Each row comes from the steps of one path. Every step used is in the known rows, and no mark comes twice. Write the path behind each row, first mark first.
In the rows, 128 means zero.
Known rows
lili-rosul-bomumup-fazat: [136 129 136 100  97 146 185 150 141 195 120 103 131  72 151 148 126 230
  84 130 112 119 142 139]
tera-durat-rosul-gununem-kagi: [131 128  88 175 203  86  96 116 127 114 131 126 220 182 122 128 143  69
 203 125 145 132 147 177]
gununem-kagi-bomumup-rosul: [131 126 142  99 118 125  30 106 116  90 121 124 167 215 100 123 125 100
 174 138 136 131 105 106]
kagi-bomumup-fazat: [119 139 131  76 111 155 148 134 128 130 124 135  80  48 130 124 114 134
  77 129 133 126 163 142]
zinu-rosul-gununem-kagi: [137 126 129 211 211  94  58 124 106  94 133 105 144 237 110 129 122  85
 148 126 147 130 110  82]
kagi-bomumup: [140 137 131  84  87 139 127 118 113 133 138 121  88 146 106 121 121  99
 101 144 126 122 168 104]
durat-rosul-gununem-kagi: [136 132 124 150 170  63 120 122 121 101 138 131 188 205 126 125 133  59
 192 124 128 128 113 129]
kagi-bomumup-rosul-zinu: [116 114 135  81  98 141  94 109 135 159 103 134 137 167 122 134 132 144
  96 137 125 136 148 103]
lili-durat-rosul-kagi: [137 128 104 151  87  64 190  93 156 126 122 150 100 171 161 129 150  99
 192 134 116 126 144 152]
gununem-kagi-bomumup-fazat-rosul-zinu: [ 99 120 145 107 134 143 110 127 145  94  91 182 149  67 117 128 128 183
 110 119 135 140  96  93]
zinu-rosul-kagi-bomumup-fazat-gununem: [126 119 119 143 183 134 124 135 118  45 136 136  24  78 168 128 111 122
  81 112 134 141 138 133]
tera-durat: [123 128  95 157 104 135 117 105 119 178 137  90 133 149  97 127 144  96
 140 132 163 117 184 163]
durat-rosul: [143 133 140 100  89  86 166 121 122 134 135 100 123 151 123 124 143  78
 167 140 131 118 115 148]
kagi-bomumup-fazat-rosul: [126 129 148  73 144 149 168 150 136  97 103 124  77  20 101 115 118 162
  79 134 128 127 111 142]
gununem-kagi-bomumup-fazat-rosul: [120 130 148 101 152 141 108 136 129  61 107 148 126  71  95 115 121 149
 133 128 137 131  83 124]
tera-durat-rosul-lili: [154 128 114 135 118 137 139 126 133 203 133  89 195 122 110 120 159 114
 185 138 149 125 111 179]
tudub-rosul-lili: [137 144 161 146  66 167 145 126 129 192 129  81 166 133 112 119 143 111
 150 124 133 114  82  50]
tudub-rosul-kagi-bomumup: [130 147 131  94  79 134 145 106 138  65 123 135 114 135 161 115 126 106
 155 128  99 126 139  45]
gununem-kagi: [121 134 133 153  73 103  77  98 105 125 145 118 147 222  96 125 136  74
 184 123 154 117 124  94]
tudub-rosul-gununem-kagi-bomumup: [128 147 136 137 170 136  90 124 121  79 123 146 183 169 133 123 113  76
 140 123 103 130 130  41]
gununem-kagi-bomumup-fazat-rosul-lili: [136 131 160 109 145 171 103 145 134 117 111 142 171  68  87 109 128 179
 141 125 140 133  46 103]
tudub-rosul-bomumup-fazat-gununem-kagi: [ 86 133 139 143 104 152 121 148 122 109 155 140 155  81 177 139 113 122
 126 103 110 126 111 125]

Which path is each row?
[155 122 142 214 130 150 122 123 125 216 117 101 101 183  98 131 142 139
 117 144 143 124  95 105]  zinu-rosul-lili-durat
[ 96 125 124 174 122 125  91 120 101 114 156 133 110 123 125 135 124  70
 128  91 169 126 126 148]  bomumup-fazat-gununem-kagi
[130 118 138  82  83 117 176 151 133 154 143 100 111 134 104 118 126 177
 115 153 101 118 121 135]  fazat-rosul-bomumup
[140 125 117 127 150 140 158 124 132  95 122 136  70  76 164 143 126 155
  83  96 128 135 155 117]  lili-rosul-kagi-bomumup-fazat-gununem
[113 121 127 136 195 117 186 156 140 131 110 105 105  52 103 119 120 140
  78 114 141 126 125 147]  bomumup-fazat-rosul-gununem
[107 116 132 168 162 130  84 155 108  97 158 129 101 128 160 140 109 143
 106 118 129 135 104 159]  zinu-rosul-bomumup-fazat-gununem-kagi
[115 129  96  78 127 129 180 156 153 160 133 124 163  22 172 132 134 178
 138 144 111 129 159 252]  tera-durat-rosul-bomumup-fazat
[126 127 127 138 117 129  68 114  91  89 164 146 108 195 108 128 119  50
 123 118 135 130 145 105]  fazat-gununem-kagi-bomumup
[165 135 125 112 103 122 145 102 136 107 114 120 103 174 136 132 136 163
 138 129 116 126 149  58]  lili-rosul-kagi-bomumup
[118 128 116  98  99 113 220 150 162 182 122 159 110  46 182 140 128 179
 112 147  90 127 145 224]  lili-durat-rosul-bomumup-fazat
[125 136  90 124 243 124 105 140 141  79 111 166 204  59 152 127 124 114
 150 126 130 145 157 205]  tera-durat-rosul-gununem-kagi-bomumup-fazat
[151 129 126 122 136 112 111 112 124  57 127 120  60 180 144 116 123 127
 137 143 122 133 132  78]  zinu-rosul-kagi-bomumup
[151 119 136 127 116 170 107 119 143 218 106 124 140 168  99 126 135 152
 115 145 123 132 119 132]  kagi-bomumup-rosul-lili-durat
[141 126 126 186  70 149 152 110 135 251 133 118 121 168  94 129 144 123
 122 130 143 117 137 113]  rosul-lili-durat
[140 122 137 121 107 124 128 147 115 148 148  90  89 176 135 129 119 163
 108 158 106 123 129 122]  zinu-rosul-bomumup
[102 119 142  82 127 155 174 138 149 135  88 157  97  18 118 127 126 189
  54 127 126 136 123 115]  kagi-bomumup-fazat-rosul-zinu
[ 93 121 117 135 101 129 114 144 115 135 174 147 124 117 158 138 112 132
 111 107 124 128 146 166]  rosul-bomumup-fazat-gununem-kagi
[123 121 132 153 125 138 120 144 119 150 146 128 141 124 152 155 124 177
 107 104 124 127 123 144]  lili-rosul-bomumup-fazat-gununem-kagi
[149 134 110 145 196  92 128 120 138 104 116 187 163 185 141 132 124  82
 148 140  97 138 148 145]  lili-durat-rosul-gununem-kagi-bomumup
